Known rows, with every way that one mark hangs from another:
[fute semuz]: [-0.23 -0.12  0.00  0.05 -0.09  0.07  0.05 -0.16  0.20 -0.26  0.16 -0.11
  0.13 -0.14 -0.26  0.08  0.00  0.18 -0.22 -0.02  0.05 -0.08 -0.29  0.26]
[ledate padod]: [-0.20 -0.02 -0.01  0.03  0.01  0.05  0.07 -0.13  0.10  0.36  0.20 -0.05
  0.22  0.02  0.07  0.16 -0.14  0.10  0.05 -0.22  0.05  0.09 -0.34  0.18]
[likuv [kamu [fute peval semuz]]]: [-0.08 -0.15 -0.05 -0.03 -0.09 -0.11 -0.23 -0.04  0.19  0.11  0.15  0.05
 -0.03 -0.25 -0.17 -0.12  0.17 -0.04 -0.39 -0.09 -0.03 -0.02  0.08 -0.10]
[fute kamu [ledate padod] [peval likuv vofem] semuz]: [-0.04  0.00  0.04  0.24  0.24 -0.16  0.11 -0.04  0.21 -0.17  0.03 -0.01
  0.03 -0.47  0.55  0.12 -0.02 -0.37 -0.14  0.19 -0.01  0.16  0.40 -0.20]
[peval [likuv kamu] [vofem legob]]: [-0.38 -0.06  0.07  0.13  0.30  0.19 -0.07 -0.07  0.23  0.31  0.46  0.11
  0.40  0.16 -0.12  0.01 -0.51 -0.20  0.23 -0.18 -0.16 -0.31 -0.06 -0.14]
[vofem [legob vidug]]: [ 0.03 -0.15 -0.12  0.10 -0.03  0.10 -0.02 -0.29 -0.10  0.04  0.20  0.03
  0.14  0.17 -0.02  0.09 -0.28  0.26 -0.13 -0.11 -0.08 -0.42 -0.24  0.29]
[fute [kamu likuv] ledate]: [-0.06  0.00 -0.14 -0.04  0.18 -0.02  0.06  0.11  0.01 -0.02 -0.13 -0.03
  0.06 -0.15 -0.11  0.11 -0.09 -0.05  0.23  0.01  0.02  0.45  0.12  0.18]
[fute kamu semuz]: [-0.23 -0.15 -0.06  0.10  0.01  0.02  0.01 -0.18  0.09 -0.51  0.14 -0.08
  0.22 -0.23 -0.28  0.10  0.00  0.19 -0.16 -0.04  0.02  0.08 -0.08  0.21]
[kagiv [ledate padod] zolez]: [ 0.04  0.02  0.17 -0.03  0.05 -0.05  0.08 -0.38  0.06  0.21  0.33 -0.02
  0.37  0.15  0.01  0.32 -0.12  0.05  0.25 -0.09 -0.18 -0.10 -0.20 -0.12]
[likuv [kamu fute legob]]: [-0.14 -0.01  0.10 -0.17  0.01  0.04 -0.27  0.18 -0.17  0.38  0.20  0.11
  0.03  0.13 -0.34 -0.07 -0.16  0.15  0.09 -0.33 -0.02  0.10 -0.10 -0.15]
[fute kamu [semuz zolez]]: [-0.02 -0.10 -0.06  0.17 -0.22 -0.02  0.04 -0.23  0.19 -0.45  0.05 -0.19
  0.25 -0.25 -0.29  0.15  0.07  0.08 -0.11 -0.18  0.18  0.01  0.05  0.05]
[likuv [kamu legob]]: [-0.20 -0.17  0.04 -0.08  0.10  0.07 -0.17  0.21 -0.06  0.35  0.21  0.02
  0.17  0.21 -0.27 -0.01 -0.28  0.07  0.13 -0.38  0.01  0.13 -0.19  0.13]
[kamu [fute [ledate padod] semuz] legob likuv]: [ 0.21  0.35  0.29 -0.25 -0.03 -0.13 -0.23  0.23 -0.60  0.19 -0.12  0.08
 -0.43 -0.11  0.13  0.02  0.14  0.01  0.13  0.08  0.07  0.12 -0.04 -0.25]
[vofem legob]: [-0.22 -0.01 -0.01  0.09  0.04  0.16 -0.03 -0.24 -0.01  0.08  0.31 -0.06
  0.30  0.12 -0.13  0.05 -0.24  0.21 -0.11 -0.13 -0.02 -0.34 -0.28  0.26]
[kamu [fute semuz]]: [-0.20  0.06  0.09 -0.03 -0.19  0.03 -0.05 -0.19  0.09 -0.23  0.16  0.02
  0.00 -0.21 -0.33  0.03  0.15  0.28 -0.26  0.07  0.03 -0.12 -0.20 -0.04]
[likuv kamu]: [-0.35 -0.29 -0.09  0.02  0.08  0.10 -0.08 -0.02  0.24  0.37  0.31  0.02
  0.28  0.10 -0.32  0.05 -0.22  0.02  0.07 -0.31 -0.04  0.15 -0.16  0.20]
[peval [likuv kamu] vofem]: [-0.43 -0.12  0.03  0.09  0.27  0.17  0.08  0.06  0.53  0.29  0.34  0.10
  0.35  0.05 -0.21  0.02 -0.42 -0.25  0.29 -0.16 -0.11  0.09 -0.07 -0.11]
[legob vidug vofem]: [ 0.02 -0.30 -0.24  0.10 -0.20  0.11  0.21 -0.32  0.11 -0.02 -0.02  0.06
  0.01  0.37  0.08  0.07  0.16  0.25  0.07  0.09 -0.06 -0.15 -0.15  0.33]
[fute [peval [likuv kamu] vofem]]: [-0.24 -0.13 -0.07  0.11  0.26  0.04  0.09  0.12  0.63  0.37  0.20  0.01
  0.30 -0.08  0.06 -0.11 -0.29 -0.40  0.03 -0.13 -0.09  0.10  0.10 -0.11]
[kamu [fute peval semuz] [legob vidug vofem] likuv]: [ 0.58  0.17 -0.06 -0.18 -0.22 -0.16 -0.01  0.06 -0.37 -0.20 -0.47  0.06
 -0.51  0.16  0.27 -0.29  0.42  0.08 -0.10  0.32  0.00 -0.20  0.00 -0.05]
[kamu [fute semuz] [legob vofem] likuv]: [ 0.17  0.31  0.10 -0.24 -0.17 -0.01 -0.05  0.08 -0.39 -0.20 -0.21  0.03
 -0.33  0.26 -0.12 -0.20  0.36  0.18  0.19  0.23  0.02 -0.14 -0.21 -0.09]
[likuv [kamu [fute semuz]]]: [-0.27 -0.15  0.05 -0.06 -0.11  0.02 -0.24 -0.10  0.07  0.06  0.31  0.12
  0.04 -0.13 -0.42  0.02  0.06  0.11 -0.13 -0.14 -0.03 -0.03 -0.09 -0.12]
[kagiv ledate]: [-0.13 -0.08  0.02  0.10  0.03  0.14  0.07 -0.13  0.10  0.00  0.18 -0.05
  0.26  0.07 -0.27  0.25 -0.04  0.09 -0.12 -0.12 -0.13  0.06 -0.27  0.25]
[fute kamu ledate [peval vofem] semuz]: [-0.03 -0.16 -0.16  0.32  0.12 -0.29  0.12 -0.11  0.36 -0.48  0.05 -0.01
  0.03 -0.49  0.20  0.02  0.06  0.00 -0.30  0.25  0.02  0.21  0.42  0.04]

Rows:
[ 0.12  0.11 -0.27  0.10  0.31 -0.26  0.24  0.07  0.44 -0.11 -0.12 -0.08
  0.20 -0.25  0.12 -0.17 -0.22 -0.12  0.16  0.07 -0.03  0.34  0.08  0.03] | [fute [kamu likuv] [peval vofem]]
[ 0.24  0.16  0.07 -0.01  0.06 -0.06  0.09  0.19  0.06  0.13 -0.19  0.17
 -0.32 -0.13  0.41 -0.07 -0.12 -0.10 -0.12  0.23 -0.05 -0.03  0.36 -0.38] | [kamu [fute ledate [peval likuv vofem]] [legob vidug]]
[ 0.10  0.38  0.11 -0.30  0.02  0.02 -0.06  0.27 -0.23  0.19 -0.14 -0.02
 -0.13  0.10 -0.25 -0.14 -0.12  0.13  0.22 -0.08  0.03  0.12 -0.29 -0.09] | [kamu fute legob likuv]
[ 0.22  0.03 -0.09  0.08  0.26 -0.08  0.20  0.15  0.14 -0.24 -0.20  0.00
  0.03 -0.07  0.34 -0.12 -0.37 -0.13  0.03  0.03 -0.08  0.09  0.24 -0.09] | [fute [kamu [legob vidug]] [peval likuv vofem]]
[ 0.07  0.05  0.00  0.03  0.11  0.05  0.06  0.14 -0.33  0.26 -0.30 -0.07
 -0.13  0.17  0.68  0.03  0.24 -0.34  0.07  0.06  0.03  0.18  0.39 -0.01] | [fute [kamu [legob vofem]] [ledate padod] [peval likuv]]
[-0.04 -0.01  0.01  0.15  0.17  0.17  0.13 -0.21  0.17 -0.05  0.25  0.09
  0.20  0.14  0.12  0.05 -0.49  0.00  0.10  0.07 -0.14 -0.48 -0.14 -0.03] | [peval likuv [vofem [legob vidug]]]
[ 0.36 -0.06 -0.11 -0.08 -0.05 -0.10  0.04  0.02 -0.50 -0.58 -0.36  0.03
 -0.26  0.27  0.06 -0.08  0.16  0.13  0.25  0.22 -0.04  0.00 -0.04  0.19] | [fute [kamu [legob vidug vofem] likuv] semuz]
[ 0.11  0.22  0.10 -0.02 -0.32  0.10  0.01 -0.07  0.36 -0.02 -0.16 -0.18
  0.01 -0.32 -0.05 -0.05  0.26 -0.27 -0.37 -0.03  0.18 -0.25  0.10 -0.32] | [kamu [fute [peval likuv] [semuz zolez]]]
[ 0.12 -0.10 -0.02  0.05 -0.34 -0.14 -0.22 -0.08  0.28  0.20  0.08 -0.03
  0.04 -0.29 -0.19 -0.06  0.23 -0.14 -0.31 -0.22  0.15 -0.11  0.18 -0.26] | [likuv [kamu [fute peval [semuz zolez]]]]
[-0.16 -0.12  0.09  0.10 -0.07 -0.01 -0.06 -0.14 -0.07  0.09  0.16  0.00
 -0.04 -0.20  0.15  0.27  0.10  0.04 -0.15  0.01  0.05  0.04 -0.07  0.15] | [fute [ledate padod] semuz]
[-0.04  0.03 -0.07 -0.06  0.11 -0.04  0.02  0.02  0.00 -0.41 -0.07 -0.11
  0.10 -0.20 -0.28  0.02 -0.05  0.01  0.09  0.03  0.01  0.20 -0.15  0.19] | [fute [kamu likuv] semuz]
[-0.17 -0.22 -0.06 -0.01  0.00  0.10 -0.08  0.07 -0.14  0.29  0.11  0.04
  0.08  0.50 -0.11 -0.07  0.04  0.06  0.23 -0.19 -0.03  0.02 -0.12  0.18] | [likuv [kamu [legob vofem]]]
[ 0.03 -0.04  0.00  0.06  0.02  0.08  0.05  0.11 -0.23 -0.40 -0.33 -0.08
 -0.21  0.02  0.37 -0.05  0.38 -0.25 -0.20  0.26  0.03  0.02  0.43  0.05] | [fute [kamu [legob vofem]] ledate [peval likuv] semuz]
[ 0.40  0.08  0.03 -0.16 -0.24 -0.10 -0.04  0.06 -0.59 -0.22 -0.37  0.20
 -0.62  0.22  0.13 -0.03  0.43  0.17  0.12  0.40 -0.02 -0.12  0.12 -0.08] | [kamu [fute ledate semuz] [legob vidug vofem] likuv]
[ 0.31  0.01 -0.12 -0.16 -0.06  0.03  0.13  0.10 -0.31  0.02 -0.35  0.03
 -0.21  0.52  0.10 -0.09  0.06  0.13  0.37  0.12 -0.01 -0.05 -0.25  0.27] | [kamu [legob vidug vofem] likuv]
[-0.04  0.11  0.01 -0.07  0.24  0.14  0.04  0.25  0.00 -0.03 -0.21 -0.20
  0.12 -0.05  0.12 -0.10 -0.19 -0.22 -0.13 -0.17  0.03  0.16  0.10  0.07] | [fute [kamu legob] [peval likuv]]
[-0.27 -0.13  0.07 -0.10  0.05  0.31 -0.02  0.18 -0.09  0.34  0.02  0.03
  0.10  0.55 -0.08 -0.06 -0.01 -0.20  0.31 -0.16 -0.03 -0.03 -0.10  0.05] | [peval [likuv [kamu [legob vofem]]]]
[-0.06  0.09  0.02 -0.04 -0.17  0.09 -0.01 -0.02 -0.31  0.13 -0.09  0.09
 -0.26  0.27  0.04  0.00  0.34  0.29  0.04  0.16  0.03 -0.01  0.12 -0.07] | [kamu [fute ledate] [legob vofem]]
[ 0.21 -0.02  0.00  0.35 -0.21 -0.35  0.09 -0.15  0.36  0.10  0.09 -0.08
 -0.01 -0.44  0.47  0.13  0.16 -0.18 -0.20  0.05  0.20 -0.03  0.29 -0.19] | [fute [ledate padod] [peval vofem] [semuz zolez]]
[-0.07  0.12  0.12 -0.11 -0.07  0.06 -0.09  0.13 -0.21  0.18  0.00  0.06
 -0.18 -0.03 -0.12  0.05  0.01  0.27 -0.05 -0.03  0.07  0.10  0.04 -0.10] | [kamu [fute ledate] legob]
[ 0.26  0.21  0.07 -0.06  0.04 -0.04  0.12  0.14  0.14  0.05 -0.16  0.10
 -0.16 -0.04  0.26 -0.18 -0.23 -0.04 -0.09  0.13 -0.06 -0.15  0.10 -0.36] | [kamu [fute [peval likuv vofem]] [legob vidug]]
[ 0.47  0.13 -0.01 -0.02 -0.09 -0.26 -0.07  0.28 -0.19 -0.26 -0.42 -0.22
 -0.19 -0.32  0.10 -0.05  0.19 -0.25 -0.08 -0.03  0.24  0.20  0.38 -0.02] | [fute [kamu legob likuv] ledate peval [semuz zolez]]
[ 0.16  0.24  0.10 -0.18 -0.17 -0.03 -0.08  0.14 -0.48 -0.15 -0.29  0.08
 -0.47  0.15  0.00 -0.08  0.45  0.11  0.14  0.35  0.03 -0.03  0.05 -0.10] | [kamu [fute ledate semuz] [legob vofem] likuv]
